Every row comes from one small tree of marks. The marks that hang from a mark follow it in brackets, in alphabetical order. Every link used is in the known rows. Which tree was each row made from?
Known rows
J{E}: [ 0.98  1.68 -0.40  0.56  0.68 -0.98  1.40 -1.33  0.83 -0.26  0.64 -2.53
  1.72  1.48 -0.87]
J{E{P} W{S}}: [ 0.31  1.42 -1.07  4.38 -3.63  0.62  3.43 -2.29  1.71 -0.70 -1.71 -4.05
 -0.78 -1.84 -3.41]
Z{C{J{E{P S}}}}: [ 4.27  0.77 -5.02  0.83 -2.03  3.46  5.06  0.76 -2.71 -0.63 -4.63 -2.01
 -2.33 -0.43 -0.87]
Z{C}: [ 0.35 -0.20 -3.03 -1.18  0.12  0.33  2.27  0.98 -2.09 -0.32 -0.80 -0.26
  0.66  0.24  1.23]
J{E{P S} W}: [ 2.65  1.33 -1.76  3.61 -1.21  2.13  3.44 -3.00  1.57  1.90 -3.21 -3.89
 -1.85 -2.29 -4.04]
Z{C{J{E{P S} W}}}: [ 4.59  0.39 -5.02  0.77 -3.32  4.02  6.88 -0.55 -2.25  0.02 -5.03 -3.42
 -4.17 -1.22 -2.59]
Z{C{J}}: [ 2.03 -0.86 -3.14 -2.93 -2.10  1.82  3.43  2.41 -3.96 -1.89 -1.71  0.50
 -2.23  1.09  1.30]
Z{C{J{E{S} W}}}: [ 4.22  0.42 -6.08 -1.05 -2.62  2.53  6.50 -0.42 -2.89  1.19 -2.69 -3.04
 -2.03  0.33 -2.87]
C{J{E{P} W{S}} Z}: [ 2.39 -1.72 -2.11  0.10 -5.64  4.68  5.97  1.55 -0.32 -1.85 -2.70 -2.58
 -3.93 -0.27 -3.09]
Q{P}: [ 1.89 -0.91 -1.96  0.47  0.95  0.57  0.36 -1.49 -0.24 -0.47  0.70 -2.35
  0.02 -1.03 -2.64]
S{W}: [ 0.50 -1.69 -0.23 -0.12 -1.70 -1.70 -1.25 -0.27 -0.21 -0.11 -1.10  1.71
 -1.87 -0.99  0.29]
C{J Z}: [ 2.02 -3.08 -0.86 -4.20 -1.87  4.19  2.41  3.91 -1.91 -1.25 -0.93  1.52
 -3.09  1.54  0.38]
E{J S}: [ 1.83  1.51 -0.54  1.16 -0.28  1.85 -0.88 -0.91  0.52  1.67 -1.23  1.03
 -0.96 -2.56 -0.10]
W{J S}: [-0.16  1.16  0.27  1.63 -3.16 -0.11 -1.08  0.40 -0.04 -0.27 -0.72 -0.13
 -0.57 -2.26 -0.34]
Z{C{J{E{S}}}}: [ 3.83  0.61 -5.91 -0.82 -1.41  1.97  4.66  0.86 -3.23  0.62 -2.39 -1.70
 -0.16  1.06 -1.05]
S{W{J{E}}}: [ 2.95  1.33  1.13 -0.05 -1.98 -2.11 -1.10 -1.67  0.59 -0.89 -1.53 -1.09
 -2.13 -0.81  0.08]

Which tree is each row?
[ 4.33 -0.89 -6.20 -0.94 -3.18  0.28  3.47  0.48 -3.48  0.45 -3.34  0.05
 -2.07  0.01 -0.95] : Z{C{J{E{S{W}}}}}
[-0.14  1.16 -0.03  1.57 -3.95  0.91  1.03 -1.56  0.85 -0.33 -0.23 -0.58
 -1.69 -2.56 -1.27] : E{J{W{S}}}
[ 3.83 -1.52 -0.51 -2.04 -3.19  5.34  5.90  1.15 -0.25 -2.05 -2.87 -2.71
 -5.34  0.88 -2.02] : C{J{E{P} W} Z}
[ 4.35 -1.83 -3.65 -2.20 -2.66  4.83  5.51  1.04 -0.97  1.77 -1.67 -2.10
 -2.87  0.78 -3.76] : C{J{E{S} W} Z}
[ 1.77 -1.70 -1.53  3.10 -2.37  0.73 -1.03 -0.69  0.26  1.30 -4.36  1.71
 -3.81 -3.98 -1.18] : E{P S{W}}
[ 1.40  2.95  0.91  3.95 -3.18  0.50  0.54 -0.91  1.38 -1.78 -2.45 -3.00
 -0.92 -2.50 -0.96] : W{J{E{P}} S}
[ 2.35 -3.38 -0.98 -4.44 -3.23  4.79  4.30  2.56 -1.68 -0.63 -1.31  0.11
 -4.83  0.84 -1.41] : C{J{W} Z}
[ 3.17 -1.35 -1.27 -3.61 -1.37  3.28  3.60  2.72 -1.28 -1.44 -0.30 -1.01
 -1.33  3.03 -0.43] : C{J{E} Z}
[ 4.78 -3.02 -2.86 -0.47 -3.66  4.04  2.69  1.97 -0.97 -0.06 -4.66  0.77
 -5.05 -1.07 -1.70] : C{J{E{P S{W}}} Z}
[ 2.67 -0.02  0.11  2.66 -2.69  1.79 -1.74 -1.37  0.89  0.11 -4.42  2.31
 -5.00 -5.01  0.22] : E{J P S{W}}
[ 0.15  1.38  1.07  3.26 -4.59  2.45  1.29 -1.70  1.44 -1.54 -2.42 -0.98
 -3.73 -4.23 -1.02] : E{J{W{S}} P}
[ 0.94  2.83 -0.28  2.21 -2.54 -1.02  0.25 -0.90  0.85 -0.50 -0.15 -2.60
  1.19 -0.75 -1.26] : W{J{E} S}
[ 1.60  1.52  2.56  1.25 -2.23  3.02  1.33 -2.11  1.49 -1.71 -2.57 -1.15
 -5.13 -3.28 -0.02] : E{J{W} P}
